Each row comes from the steps of one walk. Every step used is in the known rows, and no mark comes twice. Write the walk behind each row, first mark first.
(in the rows, 128 means zero)
Known rows:
dibuse -> rava -> togop -> visip -> sepe -> puno: [156 118  57 108 120  72 122 140  87 155 120 136 158  82 141 235 109 104
 199 141  96 175 125 135 139]
mafuvu -> nazo -> dibuse -> rava: [137 141 128 121 113 123 112 138 106  58  92 129  94  55 139 114  85 105
 156 109 118 179 163 128  85]
lesop -> togop -> rava -> dibuse -> nazo -> sepe: [100 122 159 130 134 164  86 125 139 121 123 106  95 112 156 100 118 144
 160 136 145 151 167 112 132]
rava -> sepe -> visip -> togop: [142 122 142 145 129  78 114  88 107 138 145 131 153 112 149 174  69 133
 126 130 125 110 159 144 172]
mafuvu -> nazo: [112 125 146 122 123 143 134 106 138  96 129 133 108 105 133 158 110 101
 167 118 147 120 172 133 119]
lesop -> togop -> visip: [ 96 112 141 139 145 101 116 103  94 110 146 135 125  75 144 101  99 129
 181 151 169 100 159  81  82]
rava -> dibuse -> nazo -> mafuvu: [110 132 199 134 143 167  43 136 169 103 105 151  67  83 131 117 103 132
 139 145 111 178 203 145 156]
sepe -> visip: [117 122 108 133 117 143 114  93  81 135 125 143 137 111 153 170  66 118
 119 123 139 110 160 139 143]
visip -> sepe: [130 142  72 134 129  85 123 111 126 146 138 127 148 119 153 193 108 117
 184 132 130 134 160 172 157]
mafuvu -> nazo -> sepe -> visip: [126 111 118 110 108 140 132  93  89 116 118 118 114 110 151 127  60 114
 136 103 141 111 144 175 109]
rava -> sepe -> nazo -> dibuse: [114 138 230 136 138 157 121 110 146 110 118 141 143 137 140 177 154 115
 138 118 100 118 139 161 154]
dibuse -> rava -> sepe -> nazo -> mafuvu: [117 116 214 112 138 231  90 133 186 125 113 147 114 122 144 132 130 108
 169 103  89 122 173 186 154]
visip -> togop -> rava -> dibuse -> nazo -> sepe: [112 122 155 129 134 136  84 111 145 126 118 108  94 115 161 116 119 137
 137 139 137 149 166 125 168]
lesop -> togop: [100 127 130 135 136 122 129 115 122 114 140 122 129  97 149 101  97 128
 173 141 158 107 186  94  91]
sepe -> visip -> togop -> lesop: [127 115 118 137 146  87 127  88 118 126 144 135 130  93 153 102  44 144
 143 155 140 121 189 101 110]
lesop -> togop -> visip -> sepe -> rava -> dibuse -> nazo -> mafuvu: [122 122 174 140 159 149  66 137 106 116 126 151  76  40 133  96  91 144
 172 156 121 183 191 132 135]
lesop -> togop -> visip -> sepe: [125 131  93 140 144  62 120 112  84 134 154 128 147  72 148 153  92 134
 205 148 148 124 152 135 105]
lesop -> togop -> rava -> sepe: [104 119 186 151 133 181 111 103 118 133 175 119 165 149 138 178 146 141
 196 122 142  89 143 100 147]
dibuse -> nazo -> sepe -> visip -> togop: [138 115 122 128 125  62 112  90  98 132 120 124 123  83 166 114  57 133
 100 139 130 129 170 156 156]
visip -> sepe -> rava -> togop: [145 119  81 119 140 102 172 119  99 171 140 125 161 126 156 193 123  85
 221 114 137 120 138 110 158]
dibuse -> nazo -> sepe: [111 114 123 117 118 107 110 118 166 122 107 113 107 124 160 100 110 123
 148 128 135 144 154 161 137]
nazo -> sepe -> rava -> togop: [131 100 102 102 132 123 176 112 120 156 124 110 140 148 162 132 128  79
 209 101 146 100 129 106 137]
visip -> sepe -> rava: [130 115  45 131 134 132 166  99  83 160 139 134 142 114 160 171 123 107
 177 131 142 124 154 143 177]
mafuvu -> nazo -> sepe: [114 112 127 101 114 129 145 102 151  98 115 101 100 132 147 101 111 102
 179 104 146 110 149 169 105]

Which walk is each row?
[ 98 136 181 154 141 195  58 126 139 126 130 144 100 104 144 193 130 140
 130 151 138 170 183  82 187] => togop -> rava -> dibuse -> nazo
[111 120 183 125 135 137  67 123 153 107 109 153  87  79 138  94 105 124
 132 142 111 152 196 162 148] => dibuse -> nazo -> mafuvu
[154 144 141 110 135 111 128 156 124 129 105 127 148  91 158 177 110  85
 201 100  99 159 141 126 113] => visip -> sepe -> nazo -> dibuse -> rava -> togop
[116 112 150 127 143  84 120 108 116 130 136 137 142 107 144 162 115  95
 201 127 153 100 131  83 116] => rava -> togop -> visip
[115 128 169 133 139 194  91  90  83 120 139 116  95 111 147 164 103 131
 134 126 144 124 171 101 162] => mafuvu -> nazo -> sepe -> visip -> togop -> rava -> dibuse
[120 117 135 124 148 108 137 120 170 132 142 125 142 134 146 126  89 114
 220 133 141 122 164  71  89] => rava -> togop -> lesop
[104 138 205 126 140 154 125 104 123 107 102 146 126 111 150 146 145 105
 112 129 110 113 159 148 143] => sepe -> nazo -> dibuse
[149 122 135 119 103 121 118 143 125 101 110 133 135 107 117 224 121 117
 174 121  79 189 129 149 137] => mafuvu -> nazo -> dibuse -> rava -> sepe -> puno
[133 122 116 135 131  78 120  81  84 135 131 136 135  89 158 148  62 123
 100 141 137 106 178 132 162] => sepe -> visip -> togop
[123 148 174 128 142 126 129 109 110 119 111 143 139 104 153 172 140 110
 132 130 100 128 153 178 149] => visip -> sepe -> nazo -> dibuse
[129 108 109 127 142  80 133  85 125 125 137 120 124 103 158  72  44 144
 147 147 140 117 176 120 102] => nazo -> sepe -> visip -> togop -> lesop
[131 141 111 126 115 117 102 136 109  76  89 129 106  72 151 111  91 109
 142 117 117 172 160 122 104] => nazo -> dibuse -> rava
[123 103 111 122 152 132 166 114 142 144 143 131 140 129 150 117  98 108
 222 133 148 120 161  60 103] => sepe -> rava -> togop -> lesop
[126 107  55 133 141 119 159  94  62 155 144 141 139  92 155 166 120 109
 186 139 151 117 140 129 165] => togop -> visip -> sepe -> rava
[134 139 139 124 138 131 113 144  86  97 104 137 122  39 157 115  96 118
 166 125 110 166 155 132  87] => lesop -> togop -> visip -> sepe -> nazo -> dibuse -> rava
[107 134 241 137 141 190 118  98 115 116 129 141 149 137 143 184 172 117
 133 119 104  98 135 145 166] => togop -> rava -> sepe -> nazo -> dibuse
[119 103  84  96 105 113 137 108 131 139 102 115 128 145 147 164 130 108
 147 135 110 133 138 161 149] => nazo -> sepe -> puno
[141 131  94 129 143  50 123 117 103 151 147 130 161  98 149 201 105 107
 223 131 136 124 129 136 131] => rava -> togop -> visip -> sepe
[160 140 114 123 136  45 120 135  75 108 128 128 140  52 139 181  88 104
 223 119 121 165 126 140  94] => mafuvu -> nazo -> dibuse -> rava -> togop -> visip -> sepe
[107 116 103 127 138 193 125 111 142 134 113 115  86 147 153 137 124 113
 169 120 151 142 159 108 166] => nazo -> sepe -> rava -> dibuse
[ 99 111 252 120 151 250  99 111 143 133 144 144 127 126 142 122 154 123
 167 119 106  79 177 157 149] => lesop -> togop -> rava -> sepe -> nazo -> mafuvu
[106 141 164 153 139 149  61 140 180 121 113 146  93 100 141 181 110 137
 138 149 132 194 187 103 172] => rava -> dibuse -> nazo
[165 127  92 106 119  53 127 141  59 120 113 137 142  56 127 226 104 104
 193 137  87 190 121 143 112] => mafuvu -> nazo -> dibuse -> rava -> togop -> visip -> sepe -> puno
[137 111  89 124 154 109 167 118 131 155 150 127 151 122 152 137  92 113
 237 134 140 130 156  84 108] => visip -> sepe -> rava -> togop -> lesop
[144 137 168 139 113 125 105 142 151  77 120 122 127 106 127 170 106 120
 193  96 107 171 134 147 114] => mafuvu -> nazo -> dibuse -> rava -> sepe
[119 116 120 136 151  78 129  93 158 119 144 128 125 106 151  91  77 138
 164 160 144 120 193  90 117] => visip -> togop -> lesop
[111  93  68 110 125 160 174  90 109 139 117 113 115 141 165  95 129  99
 163 115 155  99 143 136 156] => nazo -> sepe -> rava
